Each row comes from the steps of one walk. Every step used is in the known rows, and no mark comes twice. Write the walk behind each row, first mark first.
Known rows:
t-m-b: [  5.0  -3.7 -16.5  38.5 -29.3  40.2  13.8 -10.7  62.9  26.5 -20.3  -5.7
  -0.3  31.0  53.1   6.4  -6.6  36.9   5.5  21.3]
b-m-t-l-e-z: [  1.8  40.7  -9.2  -4.6  25.6  46.0 -20.8   4.6 -52.1   1.9 -46.9  26.8
  25.2  24.1  11.3   6.1  17.1 -40.5   2.7 -22.3]
m-a: [  1.3  23.2  -9.1 -23.3 -41.0  22.8  22.9  -4.3  14.7  11.9 -47.7  -2.6
 -41.9  -9.2  22.5  42.8   3.2  24.4  15.2   8.5]
z-e: [ -1.6  27.8  38.7 -12.0 -39.1  33.8  19.3 -12.8  15.8   0.0 -24.9 -21.6
 -10.5  25.8   2.8  12.0 -48.3 -60.7 -12.5 -36.0]
c-t-m-b: [  8.0 -27.1 -17.9  47.0 -14.3  52.4   9.3 -12.2  34.8  17.2 -17.5  -3.7
   8.2  35.8  50.2   1.8 -14.5  48.8  16.1  14.2]
a-m-b: [  9.2  -2.8   6.9  15.9 -47.9  15.7  11.8 -35.3  34.6  49.0  -9.0  -8.8
  -3.8  51.9  31.9  31.0  15.8   2.8 -13.2  37.7]
l-t: [-19.9  34.2  14.0 -13.6 -46.7  11.3  66.5 -44.7 -23.9  21.4  25.5 -15.5
 -10.7 -12.4 -43.9  32.1 -49.2 -12.3  11.7   8.8]
c-t: [  1.9 -11.1   2.6  12.7 -10.7  70.5  18.2 -11.5 -41.6  -0.6  -3.9  -2.1
 -14.5  -1.2  -9.7  12.2 -31.6  14.8  -2.4  -6.2]
a-l-e: [-30.6  51.4  -8.3  -7.4 -11.4 -25.8  34.8  -3.1 -29.0   7.9 -23.3  28.3
  18.7  -2.1 -26.0  14.8 -12.1 -24.8 -14.6 -27.5]
l-e: [-41.8  32.4 -15.7  -4.4 -21.9   1.7  17.2  -2.8 -18.0   9.6 -24.0  35.7
 -10.2   7.4  -2.2  16.6 -31.1 -16.6 -16.2 -39.9]
b-m-a-l: [ 15.4  32.1   7.2  -9.4 -41.8  -8.1  36.8  -7.2  13.5  31.2 -35.5 -19.1
  12.3 -21.1 -36.1  38.4  14.1 -12.1  10.6  18.0]
b-m-t: [ -7.4  15.8  -7.9  16.4 -47.8  46.3 -10.4 -48.2  14.3  28.0 -22.4  -5.1
 -23.0  11.8 -37.1  33.2 -21.8 -22.7  24.9  34.4]
c-t-m-a-l: [ 29.1  17.7   8.7   2.6 -15.4   2.1  51.3   4.0 -11.0   1.8 -40.7  -8.4
  25.3 -25.8 -10.0  17.5   9.7  31.7  20.3  18.2]
b-m: [ -4.1 -10.8   7.2  25.7 -70.4  48.6   0.5  -8.4  46.1  49.3  -7.9 -15.3
 -12.2  -6.3 -38.5  33.4 -40.5 -41.6 -14.1  -8.3]
c-t-m-a-l-e-z: [ 19.2  34.3  -3.3 -14.2  32.8  14.7  18.0  16.4 -68.3 -25.2 -44.6  19.9
  47.1  14.2  16.8   8.5  31.4   2.7  23.5 -34.8]
c-t-l-e: [-35.8   4.4 -16.2  15.0  16.7  33.0  -5.0   8.0 -51.9  13.7 -40.9  49.1
   9.7   0.5  10.2  -5.9 -38.7 -12.5 -25.2 -36.2]
z-e-l: [  2.6  72.9   3.6  -8.9 -12.3   0.7  47.2 -29.4  21.5  12.3 -40.0  -1.1
 -30.2  12.2   3.1 -22.0 -64.3 -50.0 -20.8 -26.0]
l-a: [-42.9   4.9 -11.2 -15.4 -51.9  28.4   7.8  21.8 -10.7   9.1 -17.5 -28.5
  -0.7  -9.2  15.1  39.4  -1.0  -1.6  -3.6  -7.5]
a-l-t: [ -9.1  53.4  22.4 -17.5 -37.3 -16.1  84.4 -45.1 -37.3  21.0  25.5 -22.9
  19.0 -21.8 -67.7  28.9 -29.4 -20.1  13.0  21.4]

Which walk is each row?
[-27.1  29.9 -14.6  -9.8 -21.8 -37.0  24.2  -2.8 -16.7  18.8 -43.4  26.8
  21.1  -2.0 -22.2  29.7  -7.2 -16.2   4.3 -31.3]	b-m-a-l-e
[ 14.6  54.4   4.7 -22.9 -26.6  -9.8  50.1  -5.7  -3.8  13.9 -34.7 -15.9
   2.1 -21.6 -20.6  31.3  24.1   2.0   7.2  25.4]	m-a-l
[ -2.8  -4.8 -11.2  33.5 -31.9  23.7  34.1 -28.9  43.7  28.9  -4.0  -9.8
  10.5  30.8  34.2  12.4 -22.5  36.0  21.9  22.2]	l-t-m-b
[ 14.1   5.5   6.0  -2.9 -32.2  -6.2  56.0 -15.2  15.5   4.6 -53.0  -0.6
  -3.4 -10.3  27.6  17.3 -43.3  33.8  42.6  -9.3]	z-e-l-t-m-a
[  0.3  -8.2  37.9  -4.3 -59.4 -16.0  28.7 -10.5 -14.0  30.4 -25.8 -14.9
  21.4  16.2  10.5  27.6 -14.3 -29.1 -21.7   0.1]	z-e-l-a-m
[ -3.7  36.7  -4.0  14.6   2.2  74.6 -12.6 -15.7 -16.6  26.4 -45.0  12.3
 -20.5  -8.0   5.0  -3.6 -14.4 -18.3 -16.0  48.4]	m-t-l
[ -7.2  -7.1   2.6   7.8 -44.3  -9.4   9.0 -30.5  29.3  43.4 -25.5 -17.6
  14.6  60.9  46.4  25.9   6.1 -10.6  -4.1  16.5]	z-e-l-a-m-b
[-29.8  18.5  -6.5   9.9   0.3  11.5  -8.3 -12.1 -41.8  24.3 -49.3  51.1
   9.7  12.6   5.0   4.8 -22.3 -22.8 -17.8  -4.6]	a-m-t-l-e
[ -7.5  -3.8  -8.8  11.3 -44.7  -5.6  11.7 -28.2  27.0  48.7 -19.8 -13.3
   8.0  50.0  44.1  28.9  16.8   6.6  -7.2  31.1]	e-l-a-m-b
[-14.1  60.6  14.3 -17.2 -27.9 -21.9  82.2 -60.6 -17.6  17.9   2.1  -9.9
  -8.5   1.2 -37.0   3.1 -80.7 -40.3  12.1 -14.7]	z-e-l-t
[ 14.7   7.5  26.7  26.7 -35.6  11.0  74.9  -8.7   1.2   5.9   1.7 -11.7
  37.3 -29.7 -22.9   5.0 -47.3  24.5  18.6  11.3]	a-l-t-m
[ 12.7   8.5  -6.3   0.2 -33.9  -1.4  58.7 -11.6  14.9   9.2 -47.2   4.7
 -10.3 -22.2  25.5  19.8 -33.2  51.6  39.0   5.3]	e-l-t-m-a
[-40.1  32.7 -22.4   7.5   9.2  21.4 -11.4  -9.2 -37.1  16.0 -50.8  49.3
  -1.4   6.1   6.3   1.1 -25.9 -20.1 -14.4 -10.7]	m-t-l-e
[ 16.9  51.7  -3.2 -18.9  22.9   7.1  20.5  17.9 -50.2 -18.9 -46.1  18.1
  40.8  11.6  17.9  11.0  35.2  -7.3  16.5 -31.2]	t-m-a-l-e-z
[ -8.2 -22.2   0.8  16.4 -42.6  17.0  -6.3 -14.8  20.2  52.6 -22.4 -13.9
  17.7  46.5  49.0  31.4  24.0   4.1 -13.2  36.5]	t-l-a-m-b
[-39.7  26.5 -15.8   6.9   2.8  20.9  -0.8  11.3 -25.9  21.0 -43.2  45.4
   1.2  -2.7  10.8  -1.5 -33.8 -25.0 -34.2 -29.7]	t-l-e
[ 11.4  10.9  20.1  27.2 -28.9   6.5  73.6 -19.1  14.0   4.2 -14.0  -3.0
  18.5 -13.3  -0.3 -14.0 -82.1  10.0  16.9 -13.5]	z-e-l-t-m
[ 10.1  -6.4   2.3   0.0 -42.5  10.7  50.4  -6.0  12.0   6.7 -40.4  -1.1
  -6.3 -20.3  21.9  31.8 -25.8  53.2  41.4   6.2]	l-t-m-a
[-36.8  31.8 -11.8 -18.9 -30.8  -4.0  23.4   6.4  -3.4   6.4 -40.3 -23.1
   1.7   5.2  24.6  11.2 -32.5 -28.5  -3.4 -30.5]	z-e-l-a
[  1.8  -9.6  -6.7  -4.0 -61.3  24.3   5.6  -6.0  38.1  37.4 -46.9  -7.9
 -27.0  -8.0   0.5  51.1 -10.7   2.8  20.6  -2.2]	b-m-a
